Each row comes from the steps of one path. Every step used is in the known rows, and no mark comes twice. Write the path behind each row, first mark first.
Known rows
vuled > zaba > sini > kilav > fimo > rafesog: [ 1.23 -3.17  1.47  0.44 -2.17  1.52  0.35  0.84 -1.21  2.06  4.26  0.08
 -0.75  3.22  1.24  0.18  1.12  0.96  3.14 -3.54 -1.78 -1.71  6.28 -1.27
  1.21 -2.05 -0.75  3.04  1.18]
vuled > zaba > busezam: [-0.32 -2.23  3.73  2.43 -2.29  0.52 -1.58 -0.05  3.26  1.57 -1.08 -0.53
 -2.51  2.44  0.80  0.41  1.52 -0.09  4.50  0.60  0.85 -0.85  4.45 -1.38
  0.41 -2.21  0.54  0.59  1.19]
busezam > rafo: [-2.19  0.28  2.18  0.48 -0.29  1.45 -1.95 -0.76  3.72  1.49 -2.26  2.25
 -0.90  3.54 -0.24  1.52 -0.97  1.01  1.95  0.60 -0.30  0.11  5.20 -1.26
  1.10 -3.06  0.09 -0.52  0.52]
sini > zaba > busezam > rafo: [-1.10 -1.25  2.42  1.94 -0.18  1.80 -2.11 -0.03  3.93  1.60 -3.53  2.24
 -2.97  3.39 -1.67  0.32  0.70 -1.54  0.98  0.80 -0.15  0.18  3.93  0.34
 -1.17 -3.01  1.30 -2.06  0.63]
kilav > fimo > rafesog > sini > rafo: [ 0.56  0.11 -0.55  0.01 -0.52  0.76  0.85 -0.61 -0.88  0.93  3.35  2.92
  0.72  3.17  0.20  1.27  2.10 -0.89  2.27 -1.34 -1.36 -0.51  3.29 -0.53
  2.62 -2.56 -2.41  1.58 -1.19]
rafo > busezam: [-1.42  0.41  2.05  0.09 -1.08 -0.05 -0.40 -3.32  2.68  1.22 -1.97  1.74
 -1.77  1.40  0.97  1.58  0.57  2.16  2.93 -0.01 -1.50 -0.95  4.33 -2.44
  0.69 -2.68  2.47 -0.36  2.23]
guluko > kilav > sini > zaba > busezam: [-0.69 -3.13  2.55  1.89 -2.15  1.25 -0.12 -1.75 -0.42  1.19 -3.05  1.10
 -3.95  5.27 -0.30  1.23  0.03 -3.10  0.79 -0.94 -0.54 -0.43  3.96  0.76
 -4.41 -4.01  0.11  1.60  0.86]
vuled > zaba > sini: [-0.25 -2.14  3.21  1.54 -1.47  0.91 -0.95 -0.21  2.05  2.43  0.46 -0.31
 -1.45  3.88  2.52  0.14  0.49  0.46  4.62 -2.00  0.53  0.05  5.75 -3.37
  0.16 -1.46  0.17  1.38  0.18]
busezam > rafo > sini: [-3.06 -0.86  1.74 -0.14 -0.58  0.95 -0.35 -1.60  2.74  2.06 -1.93  3.50
 -2.42  3.56  0.40  1.12 -1.25  0.74  0.67  0.63  0.42  0.97  4.21 -2.12
 -0.63 -3.05  1.84 -0.30 -0.20]
zaba > busezam > rafo: [-2.39  0.02  2.38  1.43  0.39  0.96 -1.63 -0.98  3.80  1.78 -3.12  2.43
 -2.04  3.30 -0.73  1.09  1.08 -0.05  1.75  2.24  0.07 -0.65  3.50 -0.84
 -0.46 -3.15  0.69 -1.32  0.31]
busezam > rafo > fimo > rafesog > sini > kilav > guluko: [-0.16 -3.69 -0.97 -1.74 -0.56  1.54 -0.22 -1.08 -0.87  2.31 -1.14  3.55
  0.21  1.72 -1.62  1.89 -0.70 -0.58  1.03 -0.58 -2.85  0.99  3.35 -0.47
  0.57 -3.27 -0.45 -1.50  2.76]
fimo > rafesog > sini > zaba > busezam: [-0.18 -2.63  1.68  1.36  0.61  1.94  0.82 -0.31  1.12  2.08 -0.60  0.67
 -2.41  2.75 -0.75  0.54  2.14 -2.02  2.19 -0.30 -1.50 -2.50  1.55 -1.00
 -0.28 -2.43  0.61 -0.07 -1.67]
vuled > zaba > busezam > rafo > sini: [-1.07 -2.29  3.43  1.60 -1.84  0.90 -0.34 -0.13  3.13  1.73 -2.24  2.42
 -3.70  3.25 -0.04 -0.51  0.46 -0.21  2.14  1.64  2.16  0.98  3.37 -2.07
 -1.52 -2.52  1.56 -0.35  1.07]
sini > rafesog > fimo: [-1.84 -1.80  4.23  1.09 -0.25  1.05 -0.63 -2.44  2.27  1.84 -0.05 -0.24
 -0.69  2.35  1.59  2.85  0.56 -0.74  2.82 -2.20 -2.18 -1.50  4.31 -0.13
  0.96 -1.50  0.60 -0.89  0.62]
kilav > fimo > rafesog > sini > rafo > busezam: [ 1.44  1.28 -0.41 -0.65 -0.47  0.06  2.23 -2.39 -1.16  0.35  2.18  4.24
  0.14  1.81 -0.21  0.72  2.88  0.37  2.08 -0.94 -1.94 -0.68  2.35 -1.58
  2.00 -2.40 -0.84  0.36  1.02]
sini > rafesog: [-1.51 -0.61  4.11  2.02 -0.06  0.36 -0.34 -2.72  1.65  1.84  0.48 -0.08
 -1.86  2.44  0.00  2.56 -0.76 -0.05  2.97 -1.59 -0.65 -1.36  5.24 -1.01
  0.74 -2.36 -0.22 -0.40 -0.17]
guluko > kilav: [-2.46 -1.30  2.58  0.38 -1.56  0.29 -0.15 -1.86  2.13  1.74 -1.85 -0.12
 -1.62  3.65  1.30  1.81 -1.45  0.53  3.19 -0.82 -0.10 -0.88  5.21 -0.75
 -1.34 -2.19  0.20  2.50  1.20]
zaba > busezam > rafo > fimo > rafesog > sini: [-0.99 -1.99  0.94 -0.76  1.46  0.69  0.43 -1.01  1.64  2.35 -1.67  3.95
 -0.49  3.40 -0.08  0.24  2.75  0.04  0.97  1.85 -1.53 -1.51  1.31 -2.32
  0.18 -3.16  0.48 -2.69  1.40]
vuled > zaba: [-0.28 -2.03  3.55  1.41 -3.01  1.03 -1.91  0.17  3.13  1.13 -0.31 -0.70
 -1.40  2.60  1.34  0.83 -0.63  0.90  4.78 -0.93  0.38 -0.15  6.14 -1.91
  2.09 -2.16  0.14  1.50  1.38]
guluko > kilav > fimo > rafesog: [-1.70 -2.06  1.83  0.04 -1.18  0.62  0.27 -0.45 -0.12  1.37  2.28  0.96
 -0.90  4.04  0.40  1.36 -0.19  1.24  2.02 -0.06 -0.98 -3.10  5.25  0.30
  0.57 -2.63 -1.74  3.53  1.52]
zaba > busezam > rafo > sini: [-3.14 -1.23  1.87  0.83  0.05  0.56 -0.12 -1.97  2.88  2.34 -2.75  3.62
 -3.47  3.43 -0.15  0.61  0.87 -0.22  0.39  2.18  0.79  0.23  2.44 -1.54
 -2.10 -3.17  2.22 -1.06 -0.38]
guluko > kilav > sini > rafo > fimo: [-0.32 -2.12  0.51 -1.20 -3.50 -1.08  0.40 -3.66 -2.02  0.52 -0.92  3.40
 -1.30  5.54  1.93  2.40  0.00 -1.18  0.54 -1.75 -0.69  3.14  5.80 -0.02
 -2.16 -4.32 -0.79  1.08  3.70]
fimo > rafesog > sini > rafo > busezam: [ 0.63  1.30  0.71 -0.95 -0.35  0.18  3.20 -3.58 -0.39  0.67  0.31  3.17
 -0.76  1.71 -0.06  1.73  1.77  0.54  2.69 -0.82 -1.37 -0.25  2.23 -2.58
  1.43 -2.27  0.01  0.07  0.60]
fimo > rafesog: [-2.35 -1.58  2.57 -0.13 -0.72  0.87 -0.34 -1.41  1.35  1.79  1.58  0.51
 -1.45  3.12  0.55  2.72 -0.04  1.85  2.45  0.57 -1.33 -2.50  5.29 -1.41
  2.70 -3.10 -0.11  1.39 -0.25]

Write each row's path
[-0.77 -1.63  0.76 -1.66  0.78  1.16  0.09 -0.71  1.51  1.97 -0.69  3.70
  0.59  3.64  0.55  0.76  0.73  0.96  1.26  0.30 -1.95 -0.84  3.06 -2.86
  1.84 -2.96 -0.05 -1.83  1.72]
busezam > rafo > fimo > rafesog > sini
[-0.50 -3.13  5.67  1.92 -0.80  1.34  0.70 -1.05  2.72  1.66 -1.61  1.65
 -3.08  2.91  0.26  0.14  1.28 -1.71  1.94 -0.28  0.93  0.19  2.38 -0.84
 -1.91 -1.12  1.23 -1.98  1.65]
vuled > zaba > busezam > rafo > sini > rafesog > fimo
[-2.57 -2.15  4.02  1.17  1.10  0.96  0.88 -2.76  2.32  2.43 -2.10  2.88
 -2.91  3.01  0.26  1.52  1.65 -1.81  0.10  0.26 -0.38 -0.51  1.50 -0.42
 -2.58 -1.75  2.03 -2.76  0.10]
zaba > busezam > rafo > sini > rafesog > fimo
[-1.80 -1.37  1.32 -0.96 -0.82  0.18 -2.55 -1.20  3.42  1.77 -2.23  3.51
 -0.29  3.53  0.95  1.16  0.05  1.41  1.10  0.63 -1.17  1.16  5.49 -1.65
  1.00 -3.37  1.43 -2.42  3.40]
busezam > rafo > fimo
[-2.28 -1.73  3.50  1.29 -0.38  0.07  1.14 -3.63  0.60  2.35  0.84  1.08
 -3.35  2.47  0.66  2.15 -0.96 -0.28  1.67 -1.59  0.14 -0.54  4.21 -1.95
 -1.06 -2.37  1.42 -0.17 -0.86]
rafo > sini > rafesog
[-0.62  0.01  0.81  0.52 -2.78  0.48 -0.47 -2.95 -1.04  0.35  0.17  2.81
 -1.48  4.64  0.70  3.24  0.15 -1.36  1.32 -1.17 -0.77  2.25  5.68 -0.38
  0.56 -4.59 -1.41  1.21 -0.39]
kilav > sini > rafo
[ 0.14 -0.50 -1.18  0.31 -1.16  1.86 -0.55 -0.30  0.65  1.63 -0.07  1.10
  0.80  1.51  0.99  0.70  0.79 -1.10  2.90 -3.88 -3.20 -0.92  3.53 -0.21
  0.55 -2.38  0.64  1.57 -0.26]
rafesog > sini > kilav > fimo
[-2.44 -2.85 -0.14 -0.28 -2.02  1.44 -0.73 -1.98  0.49  2.41 -2.35  3.25
 -2.84  1.68 -1.72  2.19 -2.46 -0.85  0.45 -0.25 -0.48  2.75  4.41  0.29
 -1.79 -3.28  1.30  0.09  1.04]
busezam > rafo > sini > kilav > guluko
[ 0.71 -2.28  0.26  0.75 -0.27  2.36 -0.43  1.22  0.23  1.30  2.26  1.63
 -0.24  3.08 -0.40  0.13  1.21 -1.28  1.86 -2.15 -2.40 -2.26  3.41 -0.39
  2.00 -2.53 -0.59  0.94 -0.96]
kilav > fimo > rafesog > sini > zaba
[-0.02 -1.54  1.95  1.08  1.33  2.76  0.55  0.46  2.05  1.87 -2.04  2.56
 -2.00  3.50 -2.23 -0.03  1.35 -2.02  1.10  0.56 -0.91 -1.70  1.54 -0.97
 -0.49 -2.60 -0.02 -1.36 -1.17]
fimo > rafesog > sini > zaba > busezam > rafo
[ 0.49 -1.97  1.35  1.18  0.98  2.36  1.07  1.35  0.62  1.35 -1.27  2.92
 -1.41  4.55 -2.35 -1.31  1.19 -2.41  0.80 -0.17 -0.66 -2.31  1.49  0.72
 -2.57 -2.16 -1.64  0.74  0.65]
guluko > kilav > fimo > rafesog > sini > zaba > busezam > rafo
[-0.18 -2.22 -0.13 -1.32  0.58  1.20  1.20 -1.46  0.53  2.33 -2.09  3.24
 -0.65  2.18 -0.50  0.74  2.18 -0.39  0.77 -0.33 -2.92 -1.00  1.81 -1.14
 -0.73 -3.19  1.42 -2.08  2.12]
zaba > busezam > rafo > fimo > rafesog > sini > kilav
[ 1.26  0.88  0.12 -0.92 -0.75 -0.20  3.74 -2.62 -1.78  0.22  1.04  3.59
 -0.19  2.70 -0.04  0.47  1.58  0.16  2.19 -1.48 -1.04 -0.80  2.19 -0.95
 -0.64 -1.72 -1.48  2.12  2.27]
guluko > kilav > fimo > rafesog > sini > rafo > busezam
[-1.79 -2.93  0.17  0.70 -2.57  1.19 -2.05 -1.88  0.49  2.11 -1.15  0.31
 -1.65  0.83 -0.93  3.23 -1.53 -0.78  2.91 -1.14 -1.93  1.02  5.50  1.13
  0.13 -3.11  0.35  1.11  1.11]
sini > kilav > guluko
[-0.40 -2.35  1.83  1.19 -2.60  1.97 -1.76 -1.12  0.10  0.90 -1.17  1.47
 -2.40  4.56  0.14  2.06 -0.79 -1.83  0.86 -2.04 -1.76  0.44  5.79 -0.41
 -0.08 -4.62  0.37  0.76 -0.16]
kilav > sini > zaba
[-2.00 -1.79  1.50  0.02 -0.05 -0.32 -2.21 -1.45  3.47  2.04 -3.08  3.66
 -1.50  3.22  0.37  0.72  2.23  0.40  0.87  2.21 -0.81  0.35  3.68 -1.02
 -0.53 -3.50  1.89 -3.19  3.25]
zaba > busezam > rafo > fimo
[-0.54 -0.61 -0.06  0.03 -1.04  1.90  0.33 -1.63  1.41  2.03 -1.95  0.05
 -0.22  1.40  1.14  1.64 -0.28 -0.94  3.29 -3.73 -2.73 -0.37  3.40 -1.24
 -0.09 -2.19  1.58  1.26 -0.86]
rafesog > sini > kilav
[-0.14 -1.97  5.50  2.78 -0.75  0.60  1.00 -1.44  1.92  1.68 -1.08  1.80
 -4.19  2.89 -1.29 -0.18 -0.09 -1.01  2.13  0.21  2.50  0.15  3.23 -1.87
 -2.29 -2.05  0.47 -1.51  0.89]
vuled > zaba > busezam > rafo > sini > rafesog
[-0.55 -1.25  0.36 -0.72 -0.58  2.15  1.74 -1.47 -0.16  2.03  0.29  0.04
 -0.43  1.68  0.38  2.21 -0.22  0.07  2.86 -2.85 -3.06 -2.05  3.38 -1.38
  1.13 -2.51  0.52  1.98 -1.09]
fimo > rafesog > sini > kilav
[-1.78 -2.94 -0.24  0.75 -0.98  0.90 -1.04 -2.24 -0.56  3.43 -0.56  0.65
 -1.77  2.12  0.33  2.53 -0.37 -1.13  2.71 -2.30 -1.86  1.18  5.19 -0.40
 -1.63 -2.46  0.40  0.99 -0.22]
zaba > sini > kilav > guluko
[-0.18 -2.93  1.03 -1.87 -3.09 -0.85  1.77 -3.49 -3.46  0.53  1.44  3.44
 -1.62  5.79  1.26  2.99  0.05 -0.31  0.01 -0.86 -1.15  1.32  5.77 -0.22
 -0.93 -4.55 -1.89  1.85  3.52]
guluko > kilav > sini > rafo > fimo > rafesog
[ 0.01 -1.91 -0.30 -2.37 -0.17  1.65  0.96 -1.14  0.52  1.95 -1.13  3.09
  0.47  2.36  0.06  1.23  0.05  0.64  0.90 -1.89 -3.23 -0.38  3.49 -1.65
  0.82 -3.02  1.06 -1.20  2.37]
busezam > rafo > fimo > rafesog > sini > kilav
[ 0.54 -2.40  2.12  0.76 -2.56  1.42 -0.10 -0.51  1.05  2.42  0.03 -1.09
 -1.59  2.72  2.15  0.62 -0.09  0.12  4.28 -4.25 -0.74  0.60  6.27 -2.10
 -0.72 -1.54  1.10  2.02  0.82]
vuled > zaba > sini > kilav
[-0.08 -2.39  0.47 -1.54 -2.78 -0.64  0.34 -3.23 -2.84  0.50  2.49  4.07
 -1.12  4.93  1.15  3.40  1.37  0.07 -0.13 -0.34 -1.99  1.49  5.93 -0.79
  1.86 -5.23 -1.20  0.07  2.28]
kilav > sini > rafo > fimo > rafesog
[-0.75 -1.48  0.94 -0.04 -0.02  1.25  1.39 -0.17 -0.46  1.56  1.51  1.11
  0.25  3.93  0.73  0.47  0.24 -0.08  2.73 -1.37 -1.45 -3.21  2.93 -0.86
  0.01 -1.92 -1.95  3.47 -0.07]
guluko > kilav > fimo > rafesog > sini
[-0.01 -2.30  1.43  0.35 -0.19  2.36  0.58 -0.16  1.03  1.71  0.28  0.66
 -1.30  2.93 -0.31  1.10  0.10 -1.06  2.38 -1.92 -1.91 -1.78  3.26 -1.62
  1.44 -2.24  0.18  0.73 -1.53]
fimo > rafesog > sini > zaba
[-2.62 -3.26  0.11  0.80 -1.26  0.96 -0.51 -2.34  0.54  2.66 -3.22  3.47
 -4.03  1.44 -2.16  1.79 -0.53 -1.81  0.20  1.29 -0.10  2.03  2.73  0.79
 -3.36 -3.50  1.75 -0.74  0.78]
zaba > busezam > rafo > sini > kilav > guluko
[-0.84 -1.70 -0.16 -0.86 -0.97 -1.37 -0.44 -3.05  0.33  2.55  0.79  3.34
 -0.72  4.00  3.24  1.47  2.61 -0.19  1.63 -1.92 -0.91  3.05  5.44 -2.07
 -0.53 -2.32  1.07 -1.39  1.61]
zaba > sini > rafo > fimo
[-0.52 -3.75  1.95 -0.31 -0.26  0.75 -1.17 -0.33  2.05  1.79 -1.14  3.64
 -2.64  3.62 -1.30  0.56  1.91 -0.10 -0.43  1.79 -1.29 -0.46  4.13 -0.07
  0.00 -3.60  1.46 -3.26  3.21]
sini > zaba > busezam > rafo > fimo > rafesog
[-2.66 -2.89  3.68  0.39 -0.49  0.65  0.89 -3.34  1.34  2.35  0.31  0.93
 -2.13  2.46  2.17  2.44  0.35 -0.89  1.46 -2.20 -1.41 -0.63  3.32 -0.98
 -0.75 -1.45  2.12 -0.63 -0.18]
rafo > sini > rafesog > fimo
[-0.79 -2.96 -0.26 -0.12 -0.95  2.08  0.62 -1.43 -1.39  2.32  0.32  0.51
 -0.84  0.94 -1.34  2.83 -0.94 -1.15  3.03 -1.49 -2.70 -0.91  3.13 -0.18
  0.89 -2.71 -1.04  1.67 -0.61]
fimo > rafesog > sini > kilav > guluko
[-1.55 -0.73  3.62  2.00  1.42  0.24  0.70 -3.08  0.57  3.07  1.08  0.24
 -1.82  3.70  1.27  1.73  0.25 -0.53  2.82 -2.77 -0.53 -1.35  4.85 -2.69
 -1.21 -1.63 -0.16 -0.45 -1.42]
zaba > sini > rafesog
[ 0.43 -3.93  0.50 -1.09 -0.74  1.23 -0.05 -0.56  0.71  1.91  0.40  1.88
 -0.69  2.89  0.96  0.61  1.20 -0.64  1.53 -1.95 -2.74 -0.78  3.58 -1.83
  1.33 -2.66  1.34 -1.17  1.37]
rafo > fimo > rafesog > sini > zaba
